What can hang from each mark
q_224: q_349
q_764: q_462 q_542 q_686
q_349: q_224
q_542: q_764
q_604: q_764 q_775
q_775: q_383 q_542 q_949
q_931: q_764 q_775
q_686: q_224

Each row was made from one small tree. The marks that hang from a mark follow it in brackets, in the order of their numbers. Every link used is in the known rows. Write each row's tree.
Known rows
q_931{q_764{q_462 q_542 q_686{q_224}}}: [ 0.80 -0.05 -0.02 -0.09 -0.87  0.34 -0.98  3.28 -2.57  2.73 -0.66 -0.91
 -0.20 -3.12  0.68 -0.39  1.04 -0.53  2.27  1.18]
q_764{q_462}: [ 0.79  0.86 -0.36  0.39 -0.02  0.11 -0.80  1.76 -0.59  0.97 -0.96  0.03
 -0.60 -0.65 -0.45 -0.81  0.31 -0.96  1.08 -0.69]
q_542{q_764}: [-0.31 -0.34 -0.10 -0.46 -0.18 -0.14  0.08  0.91 -1.33  0.60  0.36 -0.44
  0.09 -0.85  0.69  0.11  0.71  0.12  0.47 -0.55]
q_764{q_462 q_686{q_224}}: [ 0.40  0.57  1.01  0.75  0.28 -0.45 -0.49  0.58 -1.60  0.95 -1.47  0.02
  0.48 -1.75 -0.09 -0.66  0.11 -0.88  2.44  0.72]
q_931{q_764{q_462 q_686}}: [ 0.47  0.33  0.03 -0.06 -1.57  0.43 -0.83  2.58 -1.03  1.42 -2.09 -0.67
 -0.26 -1.83  1.65 -1.02  0.04 -0.04  2.28 -0.03]
q_931{q_775}: [ 0.77 -0.69  0.44 -1.03 -1.18  1.26 -0.34  1.12  0.50 -0.27 -0.15 -0.76
 -0.84 -1.11  1.03  1.02  0.41  0.71 -1.12 -0.30]
q_686{q_224{q_349}}: [ 0.30  1.32  0.92  0.03  1.06 -1.07 -1.24 -1.65 -2.68 -0.35 -0.40  1.71
  2.17 -0.08 -1.86  0.92  1.02 -0.86 -0.36  0.46]
q_604{q_775{q_542{q_764{q_686{q_224{q_349}}}} q_949}}: [-1.55 -0.28  0.86 -1.82  1.53 -1.13 -2.68 -1.02 -3.23  0.20  2.69 -0.27
  0.90 -2.44  0.04 -0.68  2.07 -0.38 -1.37 -1.50]
q_775{q_383 q_542{q_764{q_462 q_686{q_224}}} q_949}: [-0.46 -0.07  0.92 -1.35 -0.77 -0.28 -0.71  1.83 -1.76  1.89  1.20 -1.05
 -1.26 -3.53  1.59 -2.50  1.13 -0.59  0.39 -1.73]
q_224{q_349}: [-0.01  1.12  0.22  0.02  0.43 -0.85 -0.79 -0.59 -1.25 -0.48 -0.45  1.00
  1.30  0.41 -1.23  0.36  0.41 -0.26 -0.36 -0.53]
q_604{q_764{q_686{q_224}} q_775{q_383 q_542 q_949}}: [-1.37 -0.38  1.61 -1.17  0.38 -0.26 -1.17  0.13 -0.31  1.49  3.32 -1.09
 -1.60 -3.10  1.17 -3.32  1.06  0.41 -1.24 -1.98]
q_931{q_775{q_383 q_542}}: [ 0.46 -1.21  0.02 -0.99 -2.97  0.76  0.24  2.47  1.09  1.07  0.96 -0.81
 -3.19 -2.80  1.48 -0.75  0.75  0.83 -3.48 -1.74]
q_686{q_224}: [ 0.24  0.22  0.65 -0.05  0.65 -0.25 -0.38 -1.11 -1.34  0.08 -0.06  0.74
  0.90 -0.45 -0.74  0.47  0.47 -0.63 -0.05  1.14]
q_775{q_383}: [-0.32  0.53  0.61  0.07 -1.68 -0.34  0.87  1.04  0.49  0.32 -0.01  0.15
 -0.85 -0.44  0.14 -1.22 -0.05  0.29 -1.02 -0.70]
q_542{q_764{q_462 q_686{q_224}}}: [ 0.15  0.33  1.06  0.24  0.17 -0.71 -0.35  1.40 -2.80  1.51 -1.05 -0.49
  0.62 -2.44  0.45 -0.60  0.88 -0.68  3.03  0.20]
q_542{q_764{q_462 q_686{q_224{q_349}}}}: [ 0.13  1.32  1.08  0.26  0.52 -1.45 -1.29  0.84 -4.00  1.04 -1.49  0.67
  1.89 -2.16 -0.64 -0.22  1.27 -0.96  2.66 -0.34]
q_604{q_764{q_686} q_775{q_383 q_542 q_949}}: [-1.70 -0.59  0.78 -0.97 -0.29 -0.03 -0.63  1.25  1.02  1.25  3.38 -1.72
 -2.55 -2.61  1.83 -3.94  0.63  0.97 -1.28 -3.07]
q_542{q_764{q_686{q_224}}}: [-0.51 -0.59  1.38 -0.09  0.18 -0.65  0.40 -0.31 -2.21  0.58 -0.15 -0.47
  1.23 -1.94  0.96  0.32  0.58  0.17  2.03  0.95]
q_775{q_542{q_764}}: [-0.19 -1.38 -1.06 -0.47 -0.24 -0.18 -0.26  1.30 -1.24  1.49  1.46 -0.78
 -1.41 -2.12  1.03 -0.55  1.01 -0.03 -0.68 -1.08]
q_349{q_224}: [-0.45  0.48  0.37 -0.11  0.09 -0.59 -0.31 -0.75 -0.69 -0.10  0.20  1.58
  1.17  0.27 -1.37  0.21  0.81  0.06  0.31 -0.59]
q_931{q_775{q_383 q_542{q_764} q_949}}: [-0.18 -1.31  0.18 -3.15 -2.17  1.28 -0.64  2.39  0.41  0.70  2.52 -1.78
 -2.63 -2.81  2.72 -0.81  1.38  0.92 -3.38 -2.87]

Write each row's tree
[-1.09 -0.82 -0.46 -1.40  0.57  0.05 -2.31  2.32 -1.11  1.61  2.18 -2.00
 -1.91 -3.07  1.41 -2.42  1.32 -0.55  0.20 -2.67]  q_604{q_775{q_542{q_764{q_462 q_686}} q_949}}
[-0.35  0.31  0.68 -0.72  2.25  0.24 -2.18  2.38 -1.66  2.35  2.74 -1.84
 -0.74 -2.82 -0.31 -2.49  1.45 -0.59  1.96 -1.20]  q_604{q_764{q_462 q_542 q_686{q_224}} q_775{q_949}}
[ 0.50 -0.09  0.33  0.82  0.46 -0.33 -0.23  2.35 -1.74  2.12 -0.05 -0.92
 -0.32 -2.66 -0.42 -0.46  0.62 -0.70  2.49  0.80]  q_764{q_462 q_542 q_686{q_224}}
[ 0.50 -0.10  0.52 -2.69 -3.32  1.99 -0.91  5.56  0.38  1.93  0.39 -2.53
 -2.52 -3.53  3.14 -1.19  0.87  1.11 -0.41 -1.66]  q_931{q_764{q_462 q_542 q_686} q_775{q_383 q_949}}
[-0.84  0.06 -0.42 -1.69 -0.86 -0.01 -1.96  3.51 -1.02  2.05  2.68 -1.15
 -2.99 -2.84  0.55 -3.26  1.92 -0.76 -2.34 -3.91]  q_604{q_775{q_383 q_542{q_764{q_462}} q_949}}
[-0.30  0.59  1.22  1.00 -0.26 -0.69 -0.35  4.31 -1.42  3.45  1.55 -1.18
 -1.99 -4.11 -0.65 -3.53  1.48 -0.21  1.42 -1.58]  q_604{q_764{q_462 q_542 q_686{q_224}} q_775{q_383}}
[-0.06  0.13 -0.57 -1.71 -1.13  0.14 -0.89  2.98 -0.88  1.91  1.66 -1.02
 -2.39 -2.39  1.42 -2.59  1.15 -0.77 -1.13 -3.22]  q_775{q_383 q_542{q_764{q_462}} q_949}
[-0.24 -0.02  0.31  0.26 -0.57 -0.26 -0.05  2.47 -1.41  1.44 -1.14 -0.98
 -0.23 -2.03  1.18 -1.06  0.38 -0.09  3.03 -0.82]  q_542{q_764{q_462 q_686}}
[-1.37 -0.72  0.26 -1.05  1.65  0.45 -0.95  1.70  0.35  1.24  3.77 -2.49
 -1.00 -1.76  1.00 -2.15  0.73  0.94  0.91 -1.71]  q_604{q_764{q_542 q_686} q_775{q_949}}
[-0.43 -0.95 -0.77  0.23  0.91  0.02 -1.40  1.34 -0.23  1.96  2.76 -0.76
 -2.36 -2.24  0.12 -2.24  1.23  0.14 -1.27 -2.01]  q_604{q_764 q_775{q_542}}
[-0.78 -0.54 -0.29 -2.09 -1.05  0.10 -0.35  1.34 -0.25  0.89  2.59 -1.08
 -1.84 -1.64  1.73 -1.83  0.89  0.24 -2.20 -2.54]  q_775{q_383 q_542{q_764} q_949}
[-0.73 -0.49  0.32 -1.49  1.10 -0.13 -2.76  1.37 -2.60  1.74  2.10 -1.34
 -0.99 -3.65  0.77 -1.90  1.87 -1.11  0.13 -1.54]  q_604{q_775{q_542{q_764{q_462 q_686{q_224}}} q_949}}
[ 1.07  0.26 -0.24 -3.06 -2.98  2.14 -1.40  5.67 -0.02  1.99  0.83 -1.83
 -2.68 -2.85  2.07 -1.02  1.42  0.43 -1.92 -2.09]  q_931{q_764{q_462 q_542} q_775{q_383 q_949}}
[-1.52 -0.73 -0.23 -2.08 -0.88 -0.03 -1.21  1.78 -0.33  1.01  3.49 -1.24
 -2.50 -2.33  1.07 -2.50  1.66  0.03 -3.36 -3.21]  q_604{q_775{q_383 q_542{q_764} q_949}}
[-0.31 -0.96  0.80  0.37  0.44 -0.33  0.58  0.57 -1.30  1.21  0.94 -0.91
  0.38 -1.93  0.06  0.21  0.32  0.17  1.44  1.46]  q_764{q_542 q_686{q_224}}
[-0.20 -1.40  0.72 -3.11 -3.62  1.74 -0.73  2.34  1.06  0.55  1.02 -2.03
 -2.50 -3.33  4.12 -1.09  0.50  1.83 -2.60 -1.57]  q_931{q_764{q_686} q_775{q_383 q_542 q_949}}
[-2.21 -1.12  0.61 -1.77 -1.27 -0.31 -0.66  1.65 -0.06  0.95  3.22 -1.86
 -2.25 -2.94  2.10 -2.79  1.07  0.70 -2.05 -2.75]  q_604{q_775{q_383 q_542{q_764{q_686}} q_949}}
[-1.36  0.05  1.63 -1.09  0.54 -0.20 -0.53  1.63 -0.50  1.57  3.65 -1.70
 -1.00 -2.70  0.50 -2.73  1.12  0.66 -0.09 -1.51]  q_604{q_764{q_542 q_686{q_224}} q_775{q_383 q_949}}
[-0.35  1.09 -0.10 -0.94  0.38  0.33 -1.57  4.59 -0.14  2.63  3.21 -1.65
 -2.75 -2.25 -0.30 -3.89  1.51 -0.31 -0.58 -3.54]  q_604{q_764{q_462 q_542} q_775{q_383 q_949}}
[-1.86 -0.87  1.22 -1.81 -0.53 -0.66 -0.89  0.67 -1.44  0.97  3.12 -1.21
 -1.24 -3.32  1.31 -2.27  1.59  0.08 -1.92 -1.75]  q_604{q_775{q_383 q_542{q_764{q_686{q_224}}} q_949}}
[ 0.34 -0.18 -1.15  0.65  0.79 -0.06 -2.15  3.09 -0.85  2.91  1.87 -0.78
 -2.94 -2.94 -0.24 -3.12  1.55 -0.96 -0.18 -2.75]  q_604{q_764{q_462} q_775{q_542}}
[-0.36  0.21  0.84  0.48  0.80 -1.21 -0.36 -0.04 -2.49  0.66  0.54  0.11
  1.58 -1.49 -1.14  0.66  0.68 -0.05  1.10  0.88]  q_764{q_542 q_686{q_224{q_349}}}
[-1.04 -1.40 -0.08  0.52  0.43 -0.22 -0.78  1.22 -0.01  1.80  2.25 -1.48
 -2.22 -2.82  1.22 -2.67  0.74  0.78  0.17 -1.68]  q_604{q_764{q_686} q_775{q_542}}
[-0.91 -0.36  0.84  0.31 -1.58 -1.17 -0.95  3.25 -2.56  2.81  1.01 -0.77
 -2.28 -4.69  0.36 -2.92  1.99 -0.77 -0.44 -1.89]  q_604{q_775{q_383 q_542{q_764{q_462 q_686{q_224}}}}}
